What can hang from each mark
z_515: z_297 z_420 z_711
z_353: z_870
z_805: z_172 z_420
z_711: z_515
z_297: z_805
z_172: z_515
z_870: z_172 z_353
z_420: z_515

Known rows, with every way that one mark hangs from another
z_172(z_515): [  5.0  17.6 -12.0  -7.0 -37.0   8.3   2.1   9.7   8.6  20.3   0.7  -3.4
  -1.5   4.3   7.3   8.8  -1.3   6.2  -5.1]
z_172(z_515(z_297(z_805) z_711)): [ -3.9  16.8  -8.1  -7.1 -36.4  13.2   0.4   0.3  24.8  -2.0  -4.0  10.5
   1.8  10.9  24.5   0.7  17.4 -14.9  -1.9]
z_711(z_515(z_297(z_805))): [  6.6  19.5  -3.6   0.7 -27.2   2.9   6.2 -28.7   5.8  10.6   4.4  31.5
  14.8   6.8  22.7   7.5  16.7  -2.1  -2.3]
z_353(z_870(z_172)): [  4.5   4.3 -24.4  -1.9 -12.9  18.8  -0.8  -0.3  -7.1  30.4   6.1  -2.3
   8.5  -1.5  13.6  -3.4   1.3   6.0   1.0]
z_353(z_870(z_172(z_515(z_297)))): [  1.8   2.8 -29.9  -4.2 -37.1  23.1  -1.3 -27.7  23.8  18.4   9.5   3.9
  -1.8   0.9  13.6  -3.5  -6.4  19.2   7.4]
z_297(z_805): [  3.4  20.5  -4.6  -4.0 -15.3   8.0   2.3   1.2 -10.2  20.8   1.3   6.8
   9.9   5.7  24.2   4.3  25.2 -10.9  -7.7]
z_711(z_515(z_297)): [  9.6  15.8  -3.1   0.9 -27.6   0.3   7.3 -21.9  10.0  11.1   4.3  15.9
  13.9   4.2   8.2  16.0 -11.2  11.3  -1.9]
z_420(z_515(z_297)): [ 10.0  16.0  -3.8  -1.1 -21.0  -3.1  11.8 -23.4   3.7  10.5   6.0 -26.6
  24.3   0.0   8.2   6.2 -15.2   7.0   0.7]
z_420(z_515(z_711)): [  3.2  17.5  -2.7  -0.3 -17.6  -2.3  12.5  36.0  -4.5  12.1  -5.2 -28.5
  27.5   4.6   4.3   1.6  -7.8 -23.1  -7.3]
z_805(z_172(z_515(z_297 z_711)) z_420): [ -1.3   9.3  -9.6  -4.8 -34.5  -1.8 -13.8  16.4  53.3  18.1  -6.9  -7.7
   5.6  12.7   5.1  15.7 -24.1  17.3  -5.5]
z_172(z_515(z_297 z_711)): [ -0.4  13.7  -8.9  -6.8 -36.2   9.9   2.7   9.1  29.7  -2.0  -5.2  -4.3
   1.9   8.1   9.3   7.8 -12.9  -3.3  -1.1]
z_515(z_297): [  9.4  16.6  -4.9  -5.3 -16.1   5.0   3.2 -23.2   8.5  12.4   1.6  -8.4
  10.9   3.0  12.1  12.8 -17.1  14.7   0.5]
z_805(z_172 z_420(z_515(z_297 z_711))): [  2.7  11.4  -1.6   1.2 -16.7 -13.6  -3.8  12.3  33.6  21.8  -4.3 -33.3
  30.0   8.0   3.6  10.3 -28.3   7.7  -5.7]
z_353(z_870): [  0.8  14.8 -11.3 -10.7  -8.1  16.9   3.1 -17.0  -1.8  26.9   0.6  -3.3
  10.9  -1.4  11.8  -3.1  -2.9   0.9  -5.4]
z_297(z_805(z_172 z_420)): [  5.3  15.9  -4.6  -2.1 -13.6  -4.5 -14.4   7.3  11.1  43.0  -1.6   3.9
  13.1   9.5  19.2   9.7  14.2  10.7 -11.5]
z_711(z_515(z_297(z_805) z_420)): [ -3.9  18.1  -2.5   2.1 -27.2   3.0   6.8   0.2   9.8  -1.8   6.4  26.9
  14.6  10.7  21.4   9.9   8.8 -29.5  -3.2]
z_297(z_805(z_172)): [  7.2  19.7  -6.5  -2.5 -17.1   1.1 -14.8  -0.8  14.1  33.3   1.0   8.4
  10.9   6.2  23.8  -0.2  23.8  -8.9  -7.5]
z_870(z_172 z_353): [ 15.8  -2.5  -7.7  20.3 -25.0   7.8   1.2  17.6  -7.7  35.4   7.3 -14.3
   2.6   1.6  11.9   7.9   1.5   3.7  -2.5]
z_870(z_172(z_515(z_297 z_711)) z_353): [  5.9  -5.3 -10.9  17.6 -45.3  13.5  -0.4  17.4  29.2  10.4   1.8 -10.3
  -5.2   7.2  12.0   7.6  -5.7  -1.7   2.8]
z_420(z_515): [  9.2  18.6  -4.6   0.1 -17.7  -3.9  13.0   6.5 -11.9  22.5   2.9 -27.8
  25.6   0.3   5.2   3.5  -7.5  -3.6  -5.8]
z_805(z_172 z_420): [  8.4  12.5  -5.2  -2.3 -13.2  -7.0 -12.6  14.7  14.9  43.4  -1.9 -11.3
  13.8   6.9   4.9  17.8 -15.2  23.9 -10.7]
z_353(z_870(z_172(z_515(z_297 z_711)))): [ -3.5   1.2 -27.9  -4.3 -34.0  23.9  -1.8   2.1  32.1   5.9   1.9   1.4
   0.3   4.6  13.3  -6.2  -8.3   0.1   5.6]
z_515(z_297(z_805) z_420 z_711): [-10.3  16.8  -0.9  -5.7 -14.8   9.3   2.7  28.0  13.7 -10.7  -2.8   1.0
  12.1  14.4  24.7   9.2   4.9 -45.3  -3.7]

Rows
[ -5.2  16.0  -0.9   0.8 -13.7  -5.6  13.2  38.2  -8.9  19.7  -6.7 -18.2
  31.1  10.4  15.1   4.4  13.7 -18.3 -10.4] | z_297(z_805(z_420(z_515(z_711))))
[  8.8  14.0 -12.3  -5.0 -39.2   2.7 -15.0 -22.5  46.7  20.3   4.6  -0.8
   0.5   5.3   9.2   7.9 -13.9  17.3  -2.0] | z_805(z_172(z_515(z_297)))
[ 11.8  -2.7 -13.3  18.1 -47.3  11.8   1.0  -9.2  20.6  21.4  12.1  -7.5
  -7.1   3.6  12.5   7.0  -5.0  15.6   3.6] | z_870(z_172(z_515(z_297)) z_353)
[ -4.5  -5.0 -10.8  17.7 -44.2  14.5   1.3  80.3  18.5  12.1   2.0 -11.3
  -5.1  12.9   8.3   8.2  -4.3 -38.9  -4.6] | z_870(z_172(z_515(z_420 z_711)) z_353)
[ 10.2  11.1  -2.6   2.4 -19.2 -15.1  -4.0 -16.9  26.4  30.9   4.8 -31.0
  30.0   3.4   2.5  11.7 -27.1  27.6  -3.7] | z_805(z_172 z_420(z_515(z_297)))
[ 10.9  -2.1 -13.6  18.0 -45.4  12.5   0.9  20.3   7.6  33.2   8.3  -6.4
  -7.8   4.4   9.9   6.6   8.6   6.3  -1.5] | z_870(z_172(z_515) z_353)
[-11.1  14.7  -7.3  -6.5 -35.3  10.7   2.9  69.7  19.1  -2.7  -5.5  -7.0
   2.0  14.2   4.6  11.3 -13.9 -40.8  -7.8] | z_172(z_515(z_420 z_711))
[ 10.3  17.3  -5.0  -3.2 -18.2   2.2 -14.6 -33.3  28.2  20.5   4.8   7.4
  11.6   5.5  25.8   2.6  14.1   2.2  -2.3] | z_515(z_297(z_805(z_172)))
[-13.8  16.2  -6.1  -7.6 -36.1  13.8   2.4  32.3  30.3 -13.9  -1.8   7.6
   1.2  17.1  22.2   5.3   9.1 -43.3  -3.2] | z_172(z_515(z_297(z_805) z_420 z_711))
[  0.7   3.8 -31.6  -3.5 -34.4  22.9  -1.1   1.8   9.1  28.0   7.9   4.2
  -1.6  -0.1  11.6  -5.8   4.2   8.1   1.6] | z_353(z_870(z_172(z_515)))
[ -0.3  19.3  -2.2  -1.7 -18.4   0.1  11.2  -2.7   6.8  -0.3  -1.2 -15.8
  27.2   7.7  22.3  -2.9  11.3 -25.4  -2.6] | z_420(z_515(z_297(z_805) z_711))
[ -5.2  13.9  -9.5  -4.2 -34.0   0.3 -14.2  39.9  34.1  27.9  -6.9   7.1
   5.2  15.3  17.0   4.4  16.1  -5.3 -11.5] | z_297(z_805(z_172(z_515(z_711)) z_420))
[ -6.7  12.5   0.5  -6.1 -14.6   7.3   2.8  35.8  19.5  -9.9  -4.5 -13.9
  12.3  11.7  10.8  15.8 -26.9 -33.1  -2.1] | z_515(z_297 z_420 z_711)
[ -0.7  16.4  -3.5  -2.9 -18.1   3.0 -14.0  -2.0  31.2  10.2   6.7   4.3
  11.1  11.7  24.9   6.6   2.0 -23.7  -3.4] | z_515(z_297(z_805(z_172)) z_420)
[  6.0  17.0  -3.0   3.2 -17.6 -12.8  -4.7   6.3   6.0  43.1   3.6 -15.3
  29.3   7.8  14.8   1.2  14.0   3.2 -10.0] | z_297(z_805(z_172 z_420(z_515)))
[  5.1  16.2  -3.5   4.0 -25.8  -8.6  -9.7 -21.9  27.7  31.4   3.9  28.6
  18.1   9.7  17.8  12.7   7.4  17.4  -5.9] | z_711(z_515(z_297(z_805(z_172 z_420))))
[ -9.7  13.6  -7.3  -7.9 -37.2  12.0   2.1  38.7  34.3 -11.5  -1.6  -7.4
   2.4  13.3   7.7  13.7 -22.2 -30.0  -2.6] | z_172(z_515(z_297 z_420 z_711))
[  4.7  19.5 -12.1  -4.2 -38.4   5.7 -15.7   4.2  28.2  30.3   4.3  15.1
   0.6   7.8  20.9  -1.8  27.8  -5.7  -6.9] | z_297(z_805(z_172(z_515)))
[  5.1  -3.6 -11.3  17.9 -44.8  12.8   1.2  49.4  14.9  21.8   0.2 -10.6
  -4.9   7.7   9.8   3.9   2.5 -12.1  -3.0] | z_870(z_172(z_515(z_711)) z_353)
[-11.7  17.0  -7.1  -4.3 -35.4   7.5 -14.1  62.1  40.6   8.3  -2.3   8.7
   2.9  17.6  19.5  -0.7  15.4 -51.4 -10.0] | z_297(z_805(z_172(z_515(z_420 z_711))))
[  7.7  -0.4 -13.0  18.3 -48.1  14.6  -1.4 -19.1  17.1  20.6  13.2   7.4
  -8.5   6.3  26.9  -0.4  28.7   4.1   4.0] | z_870(z_172(z_515(z_297(z_805))) z_353)
[  7.6  13.2  -5.2   2.3 -17.6 -16.1  -2.7  14.6  11.5  44.6   2.2 -31.0
  28.8   3.5   0.5   6.6 -16.4  18.3  -9.0] | z_805(z_172 z_420(z_515))
[  6.0  15.1  -3.4  -2.7 -14.5  -4.3 -13.2 -22.2  25.7  30.4   2.5   2.7
  13.7   9.1  22.1  12.4   5.0  21.9  -4.6] | z_515(z_297(z_805(z_172 z_420)))
[ -1.9  16.2  -2.5   2.6 -15.0 -11.6  -4.5  36.3  13.8  33.2  -4.3 -17.0
  30.3  10.9  14.4  -1.7  13.3 -15.0 -10.7] | z_297(z_805(z_172 z_420(z_515(z_711))))
[ -6.3  15.4  -1.6  -3.5 -16.1   4.0 -14.4  25.5  39.3   1.1  -1.7   2.4
  12.4  15.1  24.2   4.6   0.9 -42.7  -4.6] | z_515(z_297(z_805(z_172)) z_420 z_711)
